What can hang from each mark:
J_665: J_44 J_855
J_751: J_316
J_744: J_523
J_44: J_665
J_523: J_744 J_822
J_822: J_523 J_751 J_855
J_316: J_751
J_855: J_399 J_665 J_822

Every row comes from one small tree of marks. The marks that hang from a mark follow it in brackets, in the order of their numbers. Every link used is in the known rows. Which tree was each row made from?
Known rows:
J_44(J_665(J_855)): [ 0.91  0.60 -0.48  0.75 -0.11 -2.20 -0.51 -0.33  0.54 -0.36 -2.02 -0.61
  0.68 -0.12 -1.28  1.40  2.90 -1.24 -1.41  0.43 -0.16  1.18 -0.82]
J_822(J_751): [ 1.24  0.46 -0.77  1.77 -0.50 -1.44 -0.78 -0.13  0.75 -0.64 -1.67 -0.86
  0.31 -1.58  0.70 -0.43  1.79 -1.09 -0.72 -0.27  0.15  0.93 -0.54]
J_822(J_523(J_744) J_751(J_316) J_855): [ 0.77 -0.09  1.96  4.35 -0.81  1.83 -0.19 -0.27  0.05 -0.39 -0.89 -1.26
 -0.90 -0.65  0.46 -0.23 -0.38 -1.24  0.45 -0.77  0.54  0.98  1.84]
J_316(J_751): [ 0.86  0.12 -0.92  1.72  0.39  0.03 -0.72  0.01  0.26 -0.60 -0.64 -0.39
  0.51 -1.49  0.89 -0.91  1.15 -1.22 -0.68 -0.26  0.90  1.37 -1.44]
J_822(J_523 J_855): [ 0.71  1.61 -0.93  0.81 -0.11  3.49 -1.41  0.57 -0.40 -0.07 -2.38 -0.74
 -0.61 -1.04  0.10 -1.26  0.40 -0.12 -0.13 -0.35 -0.32  0.45  2.56]
J_855(J_399 J_665): [ 1.37  1.37 -2.81 -0.64  0.80 -3.19  0.28 -1.11 -0.19 -0.45  0.75 -0.29
  1.32  0.05 -0.59 -0.07  1.11  1.24 -1.28 -0.23  0.16  1.49 -0.32]
J_44(J_665(J_855(J_399 J_822))): [ 1.56  0.24 -1.25 -1.36 -0.07 -5.13 -0.39 -0.66  0.82  0.14 -0.82 -0.46
  1.28  0.10 -0.87  1.90  1.09 -0.81 -0.96  0.95 -0.86  2.79 -0.35]
J_523(J_822(J_751(J_316) J_855(J_665))): [ 0.53  2.30 -1.18  1.78  0.11 -2.52  0.35 -0.98  0.11 -0.03  0.99 -0.99
 -0.36 -0.89  1.14  0.22 -0.80 -0.34 -0.47 -0.36  0.42 -0.42  0.54]
J_744(J_523(J_822(J_751(J_316) J_855))): [ 0.89  0.43  0.84  3.73 -0.59  0.20  0.73  0.16  0.57 -0.60  0.87 -1.57
  0.07 -1.85  1.23  0.05 -0.02 -1.88  0.72 -0.43  0.51 -0.65  1.91]
J_744(J_523(J_822(J_751 J_855(J_399)))): [ 1.09  0.62 -0.04  2.10 -0.65 -0.85  1.30 -0.03  0.50 -0.59  1.13 -0.94
  0.93 -1.23  0.78  0.14 -0.15 -0.73  0.74 -0.02 -0.59 -0.53  3.25]
J_523(J_744 J_822): [ 1.01 -0.54  0.40  0.65 -0.74  1.16  1.50  0.02  0.14 -0.50 -0.07 -0.98
  0.43 -1.34 -0.74 -1.53  2.52 -1.24  0.44 -0.23  0.38 -1.62  0.16]
J_822(J_523): [ 0.97  0.44 -0.33  0.63 -0.16  2.19 -1.28 -0.37 -0.03 -0.46 -2.38 -1.28
 -0.01 -0.91 -0.26 -0.78  1.38 -0.24 -0.42 -0.08 -0.08  0.50  1.24]
J_523(J_822): [ 0.81  0.83 -1.18 -0.16 -0.17  0.15  0.35 -0.14  0.32 -0.37 -0.69 -0.98
  0.29 -1.85  0.10 -1.17  1.70 -0.69 -0.18  0.18  0.13 -1.36  0.16]
J_665(J_855): [ 1.25  1.05 -1.15 -0.15  0.13 -1.06 -0.90 -0.36  0.62 -0.65 -1.67 -0.60
  0.41 -0.81 -1.25  0.46  2.57 -0.64 -1.16 -0.05  0.39  0.96 -0.75]
J_44(J_665): [ 0.83  0.40 -0.81  1.33 -0.22 -1.23 -0.42  0.39  0.17 -0.18 -1.79 -0.59
  0.51 -0.80  0.03 -0.16  2.86 -1.12 -0.89  0.08 -0.23  1.04 -0.56]
J_523(J_744 J_822(J_855)): [ 0.71  0.60 -0.25  0.85 -0.75  2.42  1.25  0.90 -0.22 -0.11 -0.11 -0.43
 -0.04 -1.39 -0.41 -1.91  1.59 -1.06  0.87 -0.48  0.14 -1.74  1.56]
J_523(J_744 J_822(J_751(J_316) J_855)): [ 0.61  0.39  1.21  3.55 -0.90 -0.30  1.41 -0.07  0.47 -0.36  1.02 -0.88
 -0.63 -1.53  0.84 -0.57  0.01 -1.70  0.68 -0.56  0.61 -0.85  0.77]
J_665(J_44 J_855(J_399 J_822)): [ 1.68  0.07 -0.81 -1.85 -0.05 -2.70 -0.88 -0.40  0.47 -0.09 -0.36 -0.37
  0.99 -0.70 -0.55  1.72  1.51 -0.01 -0.97  0.42 -0.99  3.20 -0.72]
J_744(J_523): [ 1.67 -0.67 -0.39  1.25 -0.41  1.63 -0.08  0.61  0.20 -0.86 -0.98 -1.25
  1.20 -1.37 -0.45 -0.94  2.73 -1.25 -0.04 -0.59  0.54  0.74  0.70]
J_665(J_44 J_855): [ 1.06  0.41 -0.08  0.55 -0.10  0.31 -1.10 -0.01  0.12 -0.68 -1.58 -0.62
  0.40 -0.89 -0.86  1.19  3.17 -0.51 -1.39 -0.17 -0.35  1.47 -1.18]
J_523(J_822(J_855(J_665))): [ 0.56  2.45 -2.46 -0.90  0.25  0.18  0.45  0.06 -0.60  0.24 -0.01 -0.48
 -0.01 -0.73  0.10 -1.08  0.67  0.21 -0.35 -0.29 -0.03 -1.13  1.43]
J_44(J_665(J_855(J_399 J_822(J_523)))): [ 1.37 -0.07  0.03 -0.90 -0.09 -3.07 -1.02 -1.24  0.52  0.22 -1.82 -1.23
  0.80  0.70 -1.00  2.35  0.33 -0.53 -0.67  1.19 -1.34  2.52  1.38]
J_822(J_751 J_855): [ 0.90  1.72 -1.54  1.82 -0.54 -0.22 -0.87  0.77  0.44 -0.20 -1.61 -0.22
 -0.35 -1.67  1.05 -0.88  0.82 -0.96 -0.38 -0.53 -0.16  0.93  0.91]
J_855(J_665(J_44)): [ 1.05  0.53 -1.00  0.00  0.18 -0.06 -0.43 -0.18 -0.81 -0.31 -0.87 -0.58
  0.54 -0.50 -0.08 -0.04  2.81  0.43 -1.37 -0.56 -0.32  1.59 -1.27]

Which tree is each row?
[ 0.61  1.80 -0.97  1.31 -0.69 -0.29  0.05  0.36  0.48 -0.05 -0.92 -0.63
 -0.36 -1.88  1.22 -0.81  0.30 -0.95  0.16 -0.05 -0.41 -1.17  1.49] : J_523(J_822(J_751 J_855))
[ 0.99  0.55  0.20  2.15 -1.07  1.42  0.74  0.72  0.36 -0.46 -0.48 -1.26
  0.34 -1.70  0.85 -0.54  0.85 -1.88  0.88 -0.37 -0.31 -1.28  2.78] : J_744(J_523(J_822(J_751 J_855)))
[ 0.86  0.54  0.06  2.11 -0.86 -1.19  1.88 -0.22  0.43 -0.33  1.26 -0.40
  0.22 -0.97  0.34 -0.45  0.19 -0.57  0.73 -0.11 -0.43 -0.69  1.99] : J_523(J_744 J_822(J_751 J_855(J_399)))
[ 0.90  1.73 -2.23  0.12  0.55 -0.90 -0.01  0.08 -1.02  0.09  0.99  0.21
  0.50 -0.09  0.08  0.13  0.93  1.58 -1.10 -0.58 -0.76  2.10  0.81] : J_822(J_855(J_399 J_665(J_44)))
[ 0.71  2.03 -1.68 -0.15  0.26  2.20 -1.13 -0.10 -0.96  0.19 -1.94 -0.81
 -0.35  0.22 -0.32 -0.80  0.39  0.58 -0.58 -0.48 -0.20  0.76  2.47] : J_822(J_523 J_855(J_665))
[ 1.17  0.78 -1.37 -0.20  0.57 -2.13  0.30 -0.73 -0.65 -0.40  0.78 -0.24
  1.10  0.01 -0.14  0.59  2.12  1.40 -1.44 -0.27 -0.63  2.19 -0.60] : J_855(J_399 J_665(J_44))
[ 0.61  1.49 -1.01  0.35  0.44  1.03 -0.65 -0.52 -1.34  0.12 -0.20 -0.45
 -0.03  0.50 -0.03  0.66 -0.03  1.72 -0.82 -0.29 -1.28  1.99  2.40] : J_822(J_523 J_855(J_399 J_665(J_44)))
[ 1.04  0.68 -0.85  0.69  0.20 -4.20  0.09 -0.98  0.60 -0.51 -0.47 -0.39
  1.12  0.37 -1.32  2.19  2.07 -0.22 -1.48  0.63 -0.50  1.87 -0.31] : J_44(J_665(J_855(J_399)))
[ 1.09  2.31 -2.61  0.86  0.29 -3.67 -0.06 -0.68 -0.06 -0.19  0.44  0.00
  0.64 -0.07  0.56  0.23 -0.46  0.84 -0.97 -0.39 -0.37  1.60  1.11] : J_822(J_751 J_855(J_399 J_665))
[ 0.76  1.68 -1.73  0.10  0.19  1.22 -0.76  0.73 -1.16  0.12 -0.73  0.00
  0.06 -0.56  0.28 -0.34  1.89  0.46 -1.04 -0.84 -0.41  1.41  0.28] : J_822(J_855(J_665(J_44)))
[ 1.58  0.41 -1.41 -2.31 -0.03  0.42 -1.38 -0.68 -0.43  0.40 -2.31 -1.28
  0.43 -0.03 -0.26 -0.64  0.46 -0.01 -0.45  0.05 -0.25  1.64  0.81] : J_855(J_665 J_822(J_523))
[ 1.70  0.06 -1.06 -0.95 -0.32 -4.44 -0.55 -0.86 -0.03  0.15  0.24 -0.49
  1.11 -0.35  1.02  1.33  0.67  0.28 -0.96 -0.01 -1.26  3.36 -0.89] : J_855(J_399 J_665(J_44) J_822(J_751))
[ 1.60  0.06 -0.34 -0.10 -0.54 -6.50 -0.48 -1.00  1.31  0.01 -1.02 -0.66
  1.08  0.07 -0.07  2.74  0.71 -1.37 -1.05  1.01 -1.07  3.04 -0.41] : J_44(J_665(J_855(J_399 J_822(J_751))))
[ 0.46  1.76 -0.53  1.24 -0.57 -0.48  0.24 -0.09 -0.57  0.15 -0.30 -0.74
 -0.26 -0.85  1.13  0.39  1.05 -0.20 -0.55 -0.35 -1.06 -0.39  0.77] : J_523(J_822(J_751 J_855(J_665(J_44))))
[ 0.87  0.03  0.45  1.59 -0.67  4.56 -0.27  0.68 -0.60 -0.14 -1.83 -0.70
 -0.49 -0.46 -0.79 -1.56  1.08 -0.62  0.55 -0.68  0.05  0.29  2.72] : J_822(J_523(J_744) J_855)
[ 1.88 -0.90 -0.34 -1.76 -0.23 -0.68  0.46 -1.19 -0.55  0.13 -0.19 -1.04
  1.11  0.87 -1.19 -0.26  0.21  0.38  0.13 -0.06 -0.23  2.13  1.51] : J_855(J_399 J_665 J_822(J_523(J_744)))
[ 0.86  1.35 -0.49  2.00 -0.26  0.00 -0.82 -0.51  0.27 -0.24 -1.02 -0.72
 -0.25 -0.56  0.87  0.29 -0.89  0.33 -0.13  0.03 -0.93  1.30  3.09] : J_822(J_523 J_751 J_855(J_399))
[ 1.75  0.44 -1.20 -0.07  0.11 -4.17 -0.92 -1.03  0.58  0.10 -0.26 -1.17
  0.45 -0.78  0.97  0.35 -0.13 -0.89 -0.87 -0.28  0.69  2.79 -1.67] : J_855(J_665 J_822(J_751(J_316)))
[ 1.63  0.00 -1.44 -2.05 -0.13 -0.76 -1.03  0.25 -0.56  0.44 -1.10 -0.58
  0.77 -0.79  0.19 -0.25  2.10 -0.22 -0.92 -0.32 -0.59  2.59 -1.31] : J_855(J_665(J_44) J_822)
[ 1.13 -1.13  2.53  4.28 -0.83  0.62  0.05 -1.07  0.43 -0.86 -0.89 -1.84
 -0.29 -0.63  0.20  0.29  0.69 -1.42  0.16 -0.46  0.67  1.01  0.45] : J_822(J_523(J_744) J_751(J_316))
[ 0.97  2.24 -2.26  0.85 -0.14 -1.41 -0.72  0.05 -0.16  0.01 -1.11 -0.31
  0.05 -0.51  0.61 -0.33  0.76 -0.11 -0.84 -0.73 -0.07  1.03  0.68] : J_822(J_751 J_855(J_665))
[ 1.66  0.50 -1.76 -2.60  0.36 -1.94 -0.88 -1.42 -0.32  0.25 -0.69 -0.97
  0.89  0.46 -0.36  0.11 -0.46  0.99 -0.54  0.37 -0.63  2.33  1.38] : J_855(J_399 J_665 J_822(J_523))
[ 1.34 -0.57  0.90  2.15 -1.08  0.06  0.85 -0.12  0.80 -0.84 -0.58 -1.85
  1.00 -1.60  0.52 -0.20  1.82 -2.06  0.45 -0.09 -0.02 -1.15  1.26] : J_744(J_523(J_822(J_751)))
[ 1.65 -0.08 -0.65 -0.76 -0.68 -2.42 -1.14 -0.17 -0.12  0.25 -1.51 -0.79
  0.57 -0.73  1.09  0.54  1.60 -0.74 -0.90 -0.25 -0.85  2.69 -1.42] : J_855(J_665(J_44) J_822(J_751))
[ 1.67 -0.07 -0.46  0.89 -0.35 -3.01 -1.09 -0.34  1.15 -0.14 -0.65 -1.04
  0.17 -1.98  1.50 -0.04  0.11 -1.70 -0.31 -0.08  0.57  2.60 -1.32] : J_855(J_822(J_751(J_316)))
[ 1.72  0.14 -1.80 -2.25  0.31 -2.90 -0.33 -0.52 -0.46  0.29  0.41 -0.31
  1.23 -0.34  0.19  0.45  1.03  0.85 -0.96 -0.01 -0.88  3.25 -0.68] : J_855(J_399 J_665(J_44) J_822)
[ 1.84 -1.23  1.97  0.33 -1.48 -0.27 -0.88 -0.81  0.78 -0.14 -2.57 -1.63
  0.28 -0.01 -1.08  1.10  1.14 -2.00  0.22  0.18 -0.25  1.64  0.80] : J_665(J_855(J_822(J_523(J_744) J_751)))
[ 0.76  0.69  0.31  2.58 -0.24 -2.58  0.37 -1.07  1.00 -0.65  0.40 -1.49
 -0.12 -1.97  1.36  0.22  0.47 -1.26 -0.30  0.07  0.55 -0.52 -0.69] : J_523(J_822(J_751(J_316)))
[ 0.76  1.35  0.13  3.22  0.18 -1.23 -0.75 -1.10  0.39 -0.41  0.18 -1.00
 -0.56 -0.76  1.37  0.86 -1.94  0.32 -0.29 -0.09 -0.19  1.90  2.39] : J_822(J_523 J_751(J_316) J_855(J_399))
[ 1.06  2.51 -3.34 -0.52  0.83 -1.86  0.10 -0.28 -0.51 -0.03  0.66  0.19
  0.72  0.01 -0.31 -0.53  0.31  1.42 -0.93 -0.45 -0.13  1.56  1.26] : J_822(J_855(J_399 J_665))
[ 1.28 -1.11  1.96  2.91 -1.29  1.58 -0.21 -0.52  0.26 -0.70 -2.11 -1.48
  0.00 -0.48 -0.11 -0.29  1.66 -1.37  0.25 -0.35  0.06  0.45  1.13] : J_822(J_523(J_744) J_751)
[ 0.95  1.74 -1.30  1.32  0.01 -2.59 -0.11 -0.29 -0.60 -0.12  0.61  0.02
  0.38 -0.18  0.89  1.06  0.50  0.91 -1.12 -0.50 -1.08  2.32  0.78] : J_822(J_751 J_855(J_399 J_665(J_44)))
[ 1.81 -1.57  1.58  0.71 -1.57  0.89 -0.66 -0.20  0.42  0.00 -2.50 -1.65
  0.12 -0.79  0.17 -0.53  0.83 -1.91  0.73 -0.06 -0.38  1.41  1.09] : J_855(J_822(J_523(J_744) J_751))
[ 1.09 -0.64  1.13  2.00 -1.35 -0.75  1.42 -0.28  0.63 -0.61 -0.36 -1.19
  0.37 -1.39  0.01 -0.73  2.23 -1.78  0.47 -0.17  0.12 -1.30  0.23] : J_523(J_744 J_822(J_751))
[ 1.84 -1.18  1.22 -1.03 -0.94  1.34 -0.76 -0.48  0.29 -0.06 -2.54 -1.45
  0.34  0.02 -1.92  0.31  1.66 -1.48  0.25  0.12 -0.15  1.45  0.95] : J_665(J_855(J_822(J_523(J_744))))
[ 1.81  0.67 -1.54 -0.20  0.46 -6.40 -0.35 -1.75  0.68 -0.10  1.39 -0.84
  1.06 -0.32  1.11  1.04 -1.01  0.06 -0.99  0.04  0.31  3.37 -1.10] : J_855(J_399 J_665 J_822(J_751(J_316)))
